What can hang from each mark
k_767: k_59 k_344 k_475 k_740
k_344: k_59 k_475 k_659 k_740 k_767
k_659: k_344 k_475 k_740 k_767
k_59: k_344 k_475 k_659 k_740 k_767
k_475: k_59 k_344 k_659 k_767
k_740: k_59 k_344 k_475

Each row was made from one small tree. The marks that hang from a mark follow it in brackets, in the order of their numbers. Every link used is in the known rows. Write each row's tree.
(in the rows, 128 means zero)
Known rows
k_740{k_59{k_659{k_475{k_344}} k_767}}: [161 174 116 131  78 128 117 107  99 114 110 127 125 142 134 115 125 104
 106 105 116 121 118 116 104 101 143 132 129  91 122 150 114 163 117]
k_59{k_475{k_344{k_659} k_767}}: [146 149 116 124 121 126 109 116 117  98 112 133 118 145 113  97 140 110
 110 134 140 150 147 109 124 130 145 136 165  74 148 153 118 125 108]
k_740{k_344 k_475}: [138 167 119 144 123 125 116 105 117 109 120 133 137 142 131  99 113 117
 131 108 128 130 132 127 126 105 143 156 131 137 160 120 117 140 116]
k_659{k_740 k_767{k_475}}: [145 156 114 139 178 103 122 120 129 108 130 134 129 149  97 145 121  83
 156 130 109 154 143 118 137 107 104 161 140 143 141 150 121 135 123]
k_659{k_475}: [147 152 105 133 120 109 127 119 116 117 122 137 126 142 122 117 126 108
 123 129 118 137 138 123 129 111 132 152 140 135 133 114 124 135 121]
k_740{k_59 k_475{k_344}}: [122 183 128 142  92 131 109 103 121 107 119 130 139 145 128 103 121 104
 148 120 125 127 137 122 116 103 164 147 138 111 156 149 117 148 112]
k_475{k_59 k_344}: [114 154 106 130 145 126 117 115 104 115 114 125 125 139 105 108 130 109
 135 114 145 144 149 109 111 127 158 140 146 105 141 167 117 134 109]
k_740{k_59{k_659} k_475{k_344{k_767}}}: [133 183 128 139  98 137 108 103 117 106 116 122 145 134 140 104 114 103
  94 120 119 121 124 118 117 110 155 138 140  92 156 155 116 162 111]
k_740{k_344{k_475 k_659{k_767{k_59}}}}: [151 155 112 128 181 101 131 110 123 106 126 142 104 142 131 110 116  99
 112 127 134 139 157 108 145 107 113 160 144 149 145 182 126 130 125]
k_767{k_59{k_475}}: [137 147 131 139 153 122 126 116 138 116 125 135  86 152 118 117 120 106
 149 114 115 135 158 119 120 127 147 147 139 106 143 145 119 131 127]
k_344{k_475 k_659 k_740 k_767{k_59}}: [139 130 124 118 231 101 133 117 156 100 135 142  96 128 155 123 104  99
  40 156 133 145 198  98 160 155 104 152 173 115 157 209 126 109 134]
k_659{k_344}: [158 150 108 126 170 106 122 117 115 116 133 132 127 128 110 126 130 110
 102 129 120 138 156 117 125 107 146 150 135 137 127 137 124 130 120]
k_344{k_59{k_475 k_659} k_740 k_767}: [154 137 121 126 181 121 128 117 142 104 127 121  90 130 157 108  91 106
  59 145 106 134 165 108 138 164 113 134 149  74 155 153 116 127 127]
k_344{k_59 k_475{k_767}}: [129 142 116 125 172 117 122 124 126 113 135 132  89 136 143 107  85  97
 103 136 118 135 185 115 130 135 116 149 155 122 151 162 108 119 122]
k_59{k_767}: [159 145 125 126 137 119 112 116 116 120 127 130 116 137 129 121 118 119
 105 113 133 133 144 120 116 117 139 140 141 117 142 146 115 132 119]
k_740{k_59{k_659{k_344}}}: [158 173 116 127 139 122 121 110 108 117 127 127 130 130 124 127 125  99
  80 121 108 121 132 116 117 102 151 141 116 112 124 140 120 150 124]
k_659{k_475{k_344}}: [137 156  97 134 100 114 125 116 111 114 115 132 133 140 116 111 131 109
 148 125 127 144 136 117 122 112 139 147 148 127 128 132 125 143 112]
k_59{k_659 k_767{k_740}}: [153 144 124 128 164 139 117 118 125 111 119 115 117 135 122 134 110 113
  68  93 119 132 115 119 107 132 130 129 125  94 125 143 112 149 121]
k_59{k_740}: [140 143 123 129 143 124 120 118 126 119 128 126 126 138 126 128 112 111
 113 119 112 133 139 117 116 136 135 135 135 111 127 124 115 140 123]
k_767{k_475}: [140 146 123 136 170 123 120 121 132 115 124 133 107 146 122 133 116 108
 129 127 116 137 143 119 122 118 135 151 144 136 155 119 117 137 125]
k_659{k_344 k_475{k_767} k_740{k_59}}: [159 172 109 131 126  98 124 113 104  99 130 137 144 139  97 133 135  75
 118 126 104 144 167 117 126  87 116 162 128 112 106 164 116 130 120]
k_740{k_344{k_59 k_767}}: [152 147 122 132 160 122 125 113 122 111 132 123 112 125 150 105  92 118
 110 127 131 135 160 115 135 121 120 152 137 135 156 156 118 129 118]
k_59{k_659{k_344}}: [160 156 101 125 167 118 124 116 108 119 127 127 132 126 117 128 128 106
  69 121 111 132 130 114 119 117 144 138 127 121 120 123 123 147 123]
k_767{k_344{k_475{k_59}}}: [114 142 107 133 178 119 127 125 121 115 120 126 107 143 135 111 118 103
 128 118 120 132 157 113 118 118 159 147 160 118 143 172 121 139 125]
k_767{k_344{k_659} k_475{k_59{k_740}}}: [135 142 129 134 227 126 131 123 136  96 113 127 108 158 134 133 130 100
 103 120 112 136 147 104 104 132 147 139 160 101 142 147 115 141 133]
k_475{k_59{k_344}}: [140 144 108 129 151 121 119 116 107 121 115 127 111 138 110 120 122 107
 116 120 136 132 147 116 105 142 156 139 128 109 157 157 118 131 117]
k_475{k_59{k_740} k_344{k_659} k_767}: [127 150 120 119 169 130 110 116 103  97 111 128 131 144 107 111 134 101
  79 118 150 149 158  98 103 148 140 128 159  67 130 181 105 126 108]
k_659{k_475 k_767}: [159 160 104 131 124  93 121 119 108 113 124 138 128 148 109 118 131  96
 135 136 122 139 138 124 134  95 122 159 140 143 129 136 127 138 117]
k_344{k_59 k_475 k_659{k_767} k_740}: [152 141 106 115 224  87 136 119 143  98 138 141  93 137 152 112  98  90
  68 168 123 147 190 101 163 150  93 153 162 132 152 185 126 105 131]
k_59{k_344 k_475}: [163 138 111 134 104 122 118 116 124 118 113 127  97 142 117 111 121 114
 144 128 115 130 135 123 111 141 154 134 133  95 161 130 123 139 117]
k_344{k_59}: [140 147 117 130 168 121 129 120 131 119 136 128 105 136 139 117 101 109
 121 133 119 137 160 116 128 136 131 146 137 136 148 130 118 123 124]
k_767{k_59 k_475}: [131 148 136 141 202 124 129 118 143 114 126 137  87 153 119 143 113 100
 146 114 116 136 161 115 115 121 134 155 142 138 148 145 114 136 133]
k_475{k_59{k_767} k_659}: [124 157 115 128 158 133 108 119 103 122 115 126 119 138 104 114 116 108
  70  98 137 134 149 114 107 130 144 142 140  86 131 165 106 144 119]
k_740{k_59 k_344{k_475{k_659}}}: [119 173 110 137 103 133 117 108 111 119 120 129 119 131 132 103  97 102
 114 111 120 123 141 117 133 102 134 156 128 121 138 162 117 157 122]

Which tree is each row?
[139 149 131 139 252 131 137 119 149 100 123 121  88 146 100 160 110  90
  99  95  96 136 147 112 102 124 126 149 123 121 118 152 112 152 135] -> k_767{k_59{k_659{k_344}} k_475 k_740}
[158 166 118 137  96 109 126 112 116 110 125 135 134 146 122 130 124  90
 137 112 103 137 144 122 125  99 115 152 126 112 122 153 116 137 125] -> k_659{k_475 k_740{k_59{k_767}}}
[124 145 103 126 175 129 113 118 115 114 113 121 122 124 108 122 107 102
  53 128 143 140 163 106 118 166 138 141 144  78 151 195 116 137 118] -> k_475{k_59{k_344{k_740 k_767}} k_659}
[184 146  94 121 158  89 128 114 121 100 117 141 124 140 121 128 134  96
  89 158 136 147 148 108 137 142 116 146 143 122 147 164 134 124 121] -> k_59{k_344{k_659{k_475 k_767} k_740}}
[133 160 122 145 150 123 119 112 132 104 125 135 131 146 104 132 115  86
 140 109 120 146 162 119 113 136 126 150 135 111 151 170 111 128 120] -> k_659{k_740{k_475{k_767{k_59{k_344}}}}}
[126 157 123 138 118 130 115 111 127 108 118 126 138 144 123 110 113 110
 136 112 112 133 135 118 106 134 146 135 145 103 136 129 112 150 113] -> k_59{k_740{k_475{k_344}}}
[121 154  97 132 148 135 115 119 104 124 110 123 123 134  96 119 117 102
  90 112 135 135 141 113 104 148 154 140 130  95 144 160 114 147 117] -> k_475{k_59{k_344} k_659}
[112 138 105 123 193 106 125 119 125 113 123 135 100 137 128 112 104  99
  85 134 128 138 183 109 138 148 127 150 153 106 149 181 116 118 126] -> k_344{k_475{k_59} k_740}
[137 152 127 136 170 126 127 116 134 112 124 128  93 145 100 125 114  97
 114 100  91 132 163 112 104 137 139 141 135  82 105 149 111 152 130] -> k_767{k_59{k_475{k_659{k_344}} k_740}}
[ 99 157 109 133 167 155 111 122 126  99 119 111 124 133  97 118  96  98
 102 107 140 157 154 106 109 149 127 142 149  86 120 183 105 141 108] -> k_475{k_344{k_59} k_659 k_767{k_740}}
[147 138 118 131 154 118 120 121 125 115 124 126 104 139 148 116 113 114
 121 111 119 129 150 116 114 110 150 140 161 118 138 171 118 143 125] -> k_59{k_767{k_344{k_475}}}
[108 154 115 131 167 149 104 125 123 106 122 118 136 134  88 131 107  99
  71 108 140 150 140 116 119 136 128 148 141  91 122 160 108 138 114] -> k_475{k_659 k_767{k_740}}
[149 137 140 134 187 130 116 120 142 103 121 122  95 148 116 142 106 111
 114 102 118 137 142 122 106 121 125 146 137 113 142 146 108 139 124] -> k_59{k_767{k_475 k_740}}
[162 149 113 130 134 116 132 111 117 104 118 134 132 142 136 114 122 112
  98 120 117 136 130 113 126 124 117 142 133 119 124 118 120 139 123] -> k_59{k_740{k_344{k_659{k_475}}}}
[155 163 135 132  74 128 106 106 116 110 113 126 101 148 128 102 124 113
 149 110 120 125 141 119 107 105 159 135 139  73 143 166 113 148 113] -> k_740{k_59{k_475{k_344} k_767}}
[153 168 137 139  99 124 107 105 128 108 123 128 127 136 139 112 108 104
 110 134 120 117 146 127 116 117 155 147 129 108 178 159 118 146 116] -> k_740{k_59{k_344{k_767}} k_475}
[116 152 127 147 178 137 121 120 150  96 122 116 134 149 123 125 116 107
 134 107 116 138 131 125 112 117 160 149 145 119 142 144 122 144 122] -> k_767{k_344 k_740{k_475}}
[159 167 130 134 124 138 116 112 113 116 119 119 121 141 149 126 122 106
  98 101 116 116 118 115 102 103 162 130 132  93 129 160 116 161 126] -> k_740{k_59{k_659 k_767{k_344}}}
[145 168 136 141 166 122 117 111 129  95 120 123 107 153 106 136 106  92
 155 111 121 135 131 122 122  87 122 164 118 135 143 168 115 150 120] -> k_659{k_767{k_475 k_740{k_59 k_344}}}
[140 157 124 131 162 120 120 111 139  96 126 130 131 135 149  95 112 111
  88 145 131 142 161 111 134 135 133 145 164 117 172 152 120 126 113] -> k_740{k_475{k_344{k_59 k_659 k_767}}}
[142 149 107 124 166 122 130 116 129 106 126 130 122 134 138 108 120 111
 109 141 137 150 155 102 131 141 135 138 155 124 148 150 124 121 116] -> k_475{k_344{k_59 k_659}}
[158 152 110 122 145 109 121 119 114 101 122 144 134 144 124 115 139 102
  70 143 138 147 149 114 136 119 121 150 156 118 138 132 122 119 119] -> k_344{k_659{k_475{k_767}}}
[124 139 115 136 181 128 134 118 141 104 128 118  93 135 136 114  78 108
 128 111 114 137 155 118 131 130 114 154 128 135 141 159 115 131 123] -> k_767{k_740{k_344{k_59 k_475}}}
[142 166 118 125 149 120 116 112 126  95 121 125 137 141 108 123 132  97
 119 133 143 150 132 107 131 111 138 146 141 115 135 185 128 135 111] -> k_475{k_344{k_659{k_767{k_740{k_59}}}}}
[171 175 132 138  91 134 108 102 113 113 112 126 119 143 141 116 111 105
  91 104 110 107 118 126  92 120 157 129 115  88 160 145 109 163 120] -> k_740{k_59{k_344 k_659 k_767} k_475}
[141 153 103 134 100 137 118 114 113 115 108 121 117 140 119 102 128 113
 123 114 112 134 111 114 114 132 152 125 143  77 138 122 120 156 113] -> k_59{k_475{k_344} k_659}
[130 137 126 132 213 119 141 121 152 104 127 131  96 148 151 129 116  97
 112 117 106 134 164 101 118 138 139 139 164 115 125 179 122 140 138] -> k_767{k_59{k_740} k_344{k_475 k_659}}
[151 135  99 125 145 119 115 116 124 118 115 128  99 126 128 123  96 107
  75 119 125 132 160 110 116 158 125 134 148  92 143 190 114 144 123] -> k_59{k_344{k_475{k_659} k_740} k_767}
[112 168 113 138 149 139 115 113 129 106 112 127 121 140 112 131 111  97
 117 122 126 144 147 104 121 131 138 148 151  98 139 167 114 155 121] -> k_767{k_475{k_344{k_740{k_59}} k_659}}
[138 142 122 137 180 130 134 123 137 111 131 117 108 143 151 125 103 107
 139 119 103 133 151 111 108 137 146 135 147 117 127 143 118 141 129] -> k_767{k_344{k_59{k_740}}}
[138 139 114 134 163 116 131 116 135 123 125 134  85 138 127 129 104 101
 140 119 119 131 165 114 114 141 140 145 137 132 151 176 121 137 128] -> k_767{k_59{k_344{k_475}}}
[173 146 107 120 163 109 121 116 108 119 125 127 107 125 132 120 114 108
  55 110 103 121 144 115 113 111 132 135 138 109 121 152 114 151 124] -> k_59{k_659{k_344{k_475}} k_767}
[105 136 126 142 219 131 138 125 160 104 127 119  89 147 128 138 103  96
 148  99 111 140 161 112 115 126 146 152 151 126 124 194 122 142 133] -> k_767{k_59 k_344{k_475} k_740}
[151 137 121 136 160 118 130 112 142 110 118 133  76 147 119 126 115 104
 142 122 120 137 166 112 113 158 143 139 136  91 151 172 120 128 128] -> k_767{k_59{k_344{k_740} k_475}}
[130 156 130 138 156 139 107 116 136 105 120 120 126 141 109 121 103 111
  81  93 122 134 134 126 110 127 135 145 135  98 137 147 108 147 118] -> k_59{k_767{k_740{k_475{k_659}}}}
[103 180 104 136 102 146 104 114 105 107 118 123 161 132  89 124 120  85
 123 108 136 156 143 106 120 121 131 145 146  80 118 191 110 148 108] -> k_475{k_344 k_659{k_740{k_59}} k_767}
[111 164  99 134 146 135 109 119 119 107 116 115 142 134  79 125 117  98
 125 110 139 155 124 111 121 123 134 147 143 110 115 179 121 156 106] -> k_475{k_344 k_659{k_767{k_740}}}
[131 156 127 132 188 119 118 114 137  96 133 135 112 144 141 110  93  98
  88 138 128 140 187 114 131 151 120 150 152 106 159 155 107 110 122] -> k_344{k_59 k_740{k_475{k_767}}}
[149 153 123 130 166 121 127 114 142  93 120 132 116 148 149 116 136 103
 102 143 123 138 151 106 136 128 157 141 157  85 146 168 131 127 131] -> k_767{k_344{k_659 k_740{k_59{k_475}}}}
[118 151 129 142 203 130 125 121 147 111 129 128 114 137 109 146 104  89
 106 115 111 149 165 109 129 130 109 159 150 117 142 176 114 145 130] -> k_344{k_767{k_59 k_475{k_659{k_740}}}}
[131 168 116 145 130 125 114 108 115 100 124 133 155 141 112 112 115  97
 134 105 127 148 145 122 130 110 117 158 134 120 147 148 111 129 114] -> k_659{k_740{k_344 k_475{k_767}}}
[136 162 126 133 124 124 115 118 120  98 121 129 123 149 110 126 117  92
 114 119 125 137 147 124 119 107 127 155 131 103 123 152 112 135 117] -> k_659{k_475{k_767{k_740{k_59}}}}
